What can hang from each mark
sinip: ginusep nilu tige
vefa: tige
kere: nilu
ginusep: sinip
nilu: kere punumep sinip
tige: metanom sinip vefa

Every row comes from one small tree of marks. Brackets hold a mark, then the marks that hang from it, in alphabetical order. Every link used is in the known rows. Which tree was each row made from?
Known rows
(nilu punumep (sinip ginusep)): [-2.39, -1.33, -0.93,  1.29, -2.58, -1.99, -0.09,  2.18,  1.37, -2.44,
 -1.24,  0.69, -0.22, -1.23,  0.10,  0.53, -2.43, -0.43, -0.12, -0.35,
 -0.49]
(sinip (nilu punumep) (tige vefa)): [-2.69, -0.78, -1.92,  0.58, -7.54, -2.98,  0.74, -0.50, -0.33, -2.43,
  1.01, -0.51, -3.12, -0.32,  1.12,  0.76,  0.14,  1.07,  2.35, -0.09,
 -0.26]
(tige (sinip (nilu kere punumep)) vefa): [-1.82,  0.87, -1.12,  0.55, -4.49, -5.13,  2.86, -1.41, -3.46, -1.42,
  0.64, -0.42, -0.58, -0.99,  0.42, -0.31,  1.23, -0.23,  2.32, -0.39,
 -1.66]
(tige sinip vefa): [ 1.12,  0.48,  0.24,  0.37,  0.43, -1.87,  0.63, -2.14, -2.54,  0.47,
 -0.79, -0.85,  0.83, -1.39,  0.14, -0.23,  1.00,  0.23,  1.30,  0.00,
 -0.35]
(vefa (tige metanom (sinip ginusep nilu))): [ 1.48,  1.13,  0.33, -0.04, -1.94, -1.88,  1.01, -1.68, -7.91, -2.64,
 -1.95,  1.09,  0.41, -0.99,  1.14, -0.42,  0.54, -0.04, -1.06,  0.27,
  0.12]
(sinip tige): [-1.66, -1.05, -1.97,  1.47, -2.19, -0.69, -0.45, -0.90, -0.03, -1.51,
 -0.81, -0.58, -2.04,  1.34,  0.42,  0.77, -0.04,  1.21, -0.12,  0.03,
  0.43]
(tige metanom vefa): [-0.78,  0.05,  1.15, -1.01, -0.23,  0.53,  0.21, -2.78, -2.72, -1.14,
 -1.03,  0.71, -0.48, -3.06,  0.15,  0.69,  0.02,  0.76,  0.14, -0.22,
 -0.97]
(vefa (tige metanom (sinip nilu))): [ 1.22,  0.99, -0.34, -0.98, -0.94, -0.86,  1.33, -1.71, -7.94, -2.66,
 -1.80,  0.80, -0.84,  0.66,  0.62, -0.35,  1.39, -0.09, -0.76,  0.26,
 -0.19]
(sinip ginusep tige): [-1.42, -0.94, -1.33,  2.33, -3.28, -1.56, -0.62, -1.06, -0.11, -1.25,
 -1.10, -0.21, -0.91, -0.10,  0.85,  0.68, -0.95,  1.36, -0.36,  0.05,
  0.61]
(kere (nilu punumep (sinip ginusep tige))): [-3.49, -2.03, -2.48,  1.51, -5.28, -3.39,  0.00,  2.35, -2.38, -4.53,
  0.56, -0.66, -2.63, -0.73,  0.31,  0.28, -1.40,  1.24, -0.72, -0.83,
 -0.48]
(kere (nilu punumep (sinip ginusep))): [-2.37, -1.74, -1.65,  0.96, -2.63, -2.78,  0.34,  3.44, -1.65, -3.49,
 -0.02,  0.04, -1.02, -2.54,  0.04,  0.06, -1.99,  0.63, -0.89, -0.71,
 -1.31]
(nilu punumep): [-2.16, -1.42, -1.29,  0.79, -2.05, -1.19,  0.23,  1.17,  2.38, -2.09,
 -1.36,  0.87, -2.34, -0.78,  0.13,  0.46, -1.54,  0.05,  1.15,  0.08,
 -1.13]
(tige metanom sinip vefa): [ 0.00,  1.07,  1.24, -1.17,  1.05, -1.28,  0.77, -3.45, -4.85, -0.74,
 -1.17,  0.26, -0.26, -2.53,  0.16,  0.02,  1.14,  0.13,  0.07, -0.17,
 -0.62]
(ginusep sinip): [ 0.89, -1.68, -1.19,  1.91, -1.26,  0.36,  0.43,  0.62, -0.01, -1.49,
 -1.68,  0.64, -2.33,  0.18,  0.34,  0.54, -0.85,  0.45, -1.96, -0.09,
 -0.93]
(ginusep (sinip nilu (tige metanom))): [-1.74, -0.59, -1.84,  0.97, -4.81, -0.31,  0.99, -0.78, -4.19, -3.27,
 -0.64,  0.78, -5.16,  0.40,  1.27,  1.22,  0.56,  1.07, -3.16, -0.44,
  0.04]
(tige metanom (sinip ginusep)): [-0.46,  0.92,  0.85,  0.39,  1.46, -1.42,  0.47, -2.28, -3.98, -1.12,
 -2.41,  1.01, -0.38, -3.08,  0.65,  0.02, -0.22, -0.12, -1.36, -0.09,
  0.11]
(kere (nilu punumep)): [-2.06, -1.89, -2.00,  0.65, -2.09, -1.80,  0.62,  2.47, -1.38, -2.98,
 -0.09,  0.11, -3.31, -1.94,  0.03,  0.05, -1.15,  1.27,  0.07, -0.22,
 -1.80]
(kere nilu): [-0.35, -1.24, -1.60,  0.95,  0.40, -0.75,  0.19,  1.36, -2.76, -1.46,
 -0.24, -0.62, -1.25, -1.81, -0.01,  0.15,  0.03,  1.92, -1.35, -0.36,
 -1.16]

Write each row's tree
[ 2.51,  0.57, -0.73,  1.22, -2.58, -2.85,  0.85, -0.42, -5.64, -1.42,
 -1.44, -0.06,  1.48,  0.30,  0.96, -0.71,  0.39,  0.29,  0.34,  0.43,
  0.33] -> (vefa (tige (sinip ginusep nilu)))
[-3.20, -0.38, -1.18, -0.14, -1.32,  0.28, -0.24, -1.01, -2.92, -2.93,
 -0.98,  0.03, -1.91,  1.15, -0.08,  1.14,  0.17,  0.30, -2.27, -0.63,
  0.38] -> (nilu (sinip (tige metanom)))
[ 1.43,  0.55,  0.81,  1.07, -0.54, -2.81,  0.37, -2.38, -2.11,  0.63,
 -0.95, -0.41,  2.01, -2.85,  0.54, -0.36,  0.21,  0.41,  1.19,  0.04,
 -0.05] -> (tige (sinip ginusep) vefa)
[-3.70, -1.12, -1.86,  0.62, -2.73, -2.41,  1.43,  1.09,  0.48, -2.94,
 -0.70,  0.27, -0.52,  0.91, -0.76,  0.42, -1.05, -0.79,  0.22, -0.81,
 -2.02] -> (nilu kere punumep sinip)
[-1.31, -1.27, -1.09,  0.77, -3.32,  0.61,  0.29, -1.58, -2.50, -3.58,
 -1.47,  1.06, -4.97,  0.42,  0.75,  0.98, -0.19,  0.74, -2.87, -0.39,
 -0.35] -> (ginusep (sinip (tige metanom)))
[-4.59, -0.65, -3.25,  1.69, -7.31, -3.99,  1.89, -0.08, -0.99, -3.29,
  0.59, -0.06, -3.54,  1.52,  0.70,  0.61,  0.03,  0.71,  0.97, -0.33,
 -1.03] -> (sinip (nilu kere punumep) tige)
[-1.79,  2.03, -0.20,  0.94, -0.82, -3.73,  2.32, -2.55, -6.44, -1.30,
 -1.12,  0.62,  0.11, -2.55,  0.86,  0.03,  1.09,  0.14, -1.40, -0.45,
 -0.61] -> (tige metanom (sinip ginusep (nilu kere)))
[-1.92, -0.19,  0.13, -0.76, -2.97, -0.21, -0.04, -3.92, -3.03, -2.05,
 -0.46,  0.19, -1.98, -1.27,  0.46,  0.84,  0.64,  1.23,  0.33, -0.33,
 -0.20] -> (sinip (tige metanom vefa))
[-0.70,  0.05, -0.99,  1.82, -6.03, -2.65,  0.17, -1.75, -1.72, -0.76,
  0.76, -1.00,  0.11, -1.54,  1.46,  0.75,  0.31,  1.84,  0.64, -0.11,
  0.72] -> (sinip ginusep nilu (tige vefa))
[-2.53,  0.39, -0.97,  0.99, -4.00, -1.47,  0.26, -1.43, -3.76, -2.14,
 -0.55,  0.50, -2.28, -1.61,  1.58,  1.13, -0.03,  1.40, -1.55, -0.20,
  0.89] -> (sinip ginusep nilu (tige metanom))
[-3.43, -1.53, -1.91,  1.57, -5.36, -2.70, -0.33,  1.24,  0.98, -3.38,
 -0.62,  0.11, -1.61,  0.48,  0.44,  0.72, -1.87, -0.01,  0.06, -0.47,
  0.29] -> (nilu punumep (sinip ginusep tige))
[-0.72, -1.04, -0.08, -0.21, -4.81, -0.02,  0.42, -2.92, -3.25, -2.90,
 -0.58,  0.64, -4.07, -0.96,  0.72,  0.90,  0.38,  1.00, -1.65, -0.55,
 -0.77] -> (ginusep (sinip (tige metanom vefa)))
[-5.04, -1.27, -2.67,  1.02, -5.27, -2.97,  1.08,  0.11, -0.07, -3.96,
 -0.17, -0.27, -2.12,  2.69, -0.39,  0.53, -0.50, -0.19,  0.44, -0.92,
 -1.25] -> (nilu kere punumep (sinip tige))
[-1.22, -1.70, -2.19,  1.69, -5.52, -1.55,  1.52,  2.59,  0.44, -2.79,
 -0.59,  1.14, -4.78, -0.21,  1.07,  0.77, -1.10,  0.04, -0.89, -0.03,
 -1.19] -> (ginusep (sinip (nilu punumep)))
[-1.45, -0.85, -3.07,  2.82, -6.69, -2.56,  2.04, -0.88, -2.98, -2.62,
  0.18, -0.32, -3.36,  2.33,  0.88,  0.73,  0.88,  1.17, -2.15, -0.62,
 -0.96] -> (ginusep (sinip (nilu kere) tige))
[-0.53,  1.68,  0.10,  0.76,  0.00, -2.35,  1.04, -1.31, -5.50, -0.65,
 -1.37,  0.79, -0.50, -2.94,  1.34,  0.24,  0.42,  0.06, -1.58, -0.04,
  0.63] -> (tige metanom (sinip ginusep nilu))
[-4.62, -1.28, -2.14,  1.80, -6.10, -4.13,  0.89,  0.17, -0.43, -3.85,
 -0.35,  0.04, -1.03,  1.07,  0.06,  0.33, -1.31,  0.02,  0.15, -0.96,
 -0.96] -> (nilu kere punumep (sinip ginusep tige))
[-0.24,  1.75,  0.49, -0.81, -0.38, -1.79,  1.52, -2.83, -6.05, -0.48,
 -0.37, -0.05, -0.53, -2.78,  0.81,  0.28,  1.79,  0.34, -0.17, -0.23,
 -0.05] -> (tige metanom (sinip nilu) vefa)
[-2.19, -1.44, -2.90,  1.07, -1.87, -1.32, -0.12,  1.35, -3.74, -2.90,
  0.67, -1.81, -1.50,  1.38, -0.30,  0.59,  0.49,  1.73, -2.34, -0.80,
 -0.12] -> (kere (nilu (sinip tige)))
[-2.19, -0.63, -1.32,  1.78, -4.34, -2.78,  0.80,  1.89,  0.80, -1.78,
 -0.57,  0.86, -1.61, -2.36,  1.19,  0.62, -1.75,  0.46,  0.69,  0.11,
 -0.32] -> (sinip ginusep (nilu punumep))
[-4.24, -0.51, -2.65,  2.27, -8.03, -4.82,  1.66, -0.36, -0.98, -3.32,
  0.31,  0.16, -2.45,  0.05,  1.19,  0.48, -0.68,  0.96,  1.02, -0.41,
 -0.73] -> (sinip ginusep (nilu kere punumep) tige)
[-3.31, -1.14, -2.07,  0.60, -7.59, -1.36,  1.30,  0.35, -2.22, -4.85,
 -0.43,  1.59, -7.35,  0.00,  1.36,  1.10, -0.47,  0.33, -1.77, -0.36,
 -0.53] -> (ginusep (sinip (nilu punumep) (tige metanom)))
[-3.22, -0.87, -2.31,  2.21, -7.21, -3.58,  0.37,  1.13,  0.14, -2.75,
  0.12,  0.25, -3.17, -0.57,  1.56,  0.69, -1.38,  1.01,  0.78,  0.05,
  0.48] -> (sinip ginusep (nilu punumep) tige)
[-2.03,  0.53, -0.59, -0.36, -4.38, -1.01,  0.66, -2.91, -4.37, -1.94,
  0.49, -0.10, -2.18, -1.36,  1.11,  1.09,  1.31,  1.54, -0.22, -0.22,
  0.23] -> (sinip nilu (tige metanom vefa))
[-2.90, -0.38, -0.53,  0.43, -1.97, -0.62, -0.46, -1.15, -2.99, -2.93,
 -1.27,  0.33, -0.78, -0.59,  0.44,  1.03, -0.65,  0.46, -2.45, -0.71,
  0.76] -> (nilu (sinip ginusep (tige metanom)))
[-1.26,  2.14,  0.20, -0.67, -1.23, -3.20,  2.74, -4.19, -7.37, -0.99,
  0.09, -0.16,  0.18, -2.17,  0.41,  0.02,  2.40,  0.29,  0.07, -0.58,
 -1.25] -> (tige metanom (sinip (nilu kere)) vefa)
[-2.54, -1.84, -2.27,  0.50, -1.75, -1.70,  0.66,  3.59, -1.84, -3.57,
  0.24, -0.31, -1.98, -0.87, -0.47,  0.19, -1.04,  0.58, -0.92, -0.85,
 -1.52] -> (kere (nilu punumep sinip))
[-2.30,  0.69, -1.60,  1.95, -4.15, -5.66,  2.49, -0.21, -2.65, -1.79,
 -0.49,  0.44, -0.60, -1.35,  0.91, -0.41, -0.15, -0.45,  0.90, -0.35,
 -1.08] -> (tige (sinip ginusep (nilu kere punumep)))
[-2.36, -1.26, -2.46,  1.96, -6.32, -2.95,  2.72,  1.22, -1.02, -3.41,
 -0.36,  1.07, -3.87,  0.17,  0.58,  0.52, -0.73,  0.02, -0.80, -0.60,
 -2.43] -> (ginusep (sinip (nilu kere punumep)))
[-4.63, -0.88, -0.79, -0.02, -4.51, -1.74, -0.19,  0.19, -1.32, -4.60,
 -1.07,  1.19, -2.95, -0.76,  0.45,  0.83, -1.73, -0.19, -0.82, -0.66,
  0.10] -> (nilu punumep (sinip ginusep (tige metanom)))
[-1.89, -1.41, -2.27,  1.87, -2.79, -2.25, -0.31,  1.42, -3.76, -3.06,
  0.34, -1.37, -0.52, -0.50,  0.20,  0.39, -0.32,  1.82, -2.37, -0.87,
  0.19] -> (kere (nilu (sinip ginusep tige)))
[-3.48, -1.63, -3.43,  2.21, -8.94, -3.60,  2.37,  0.42, -1.56, -4.12,
  0.35,  0.48, -5.49,  2.18,  0.97,  0.57, -0.16,  0.46, -0.74, -0.56,
 -1.65] -> (ginusep (sinip (nilu kere punumep) tige))
[-0.94, -0.64, -2.07,  1.79, -7.71, -2.99,  2.14, -2.20, -3.58, -2.12,
  0.99, -0.77, -2.38,  1.06,  0.90,  0.59,  1.45,  1.37, -0.67, -0.75,
 -1.31] -> (ginusep (sinip (nilu kere) (tige vefa)))
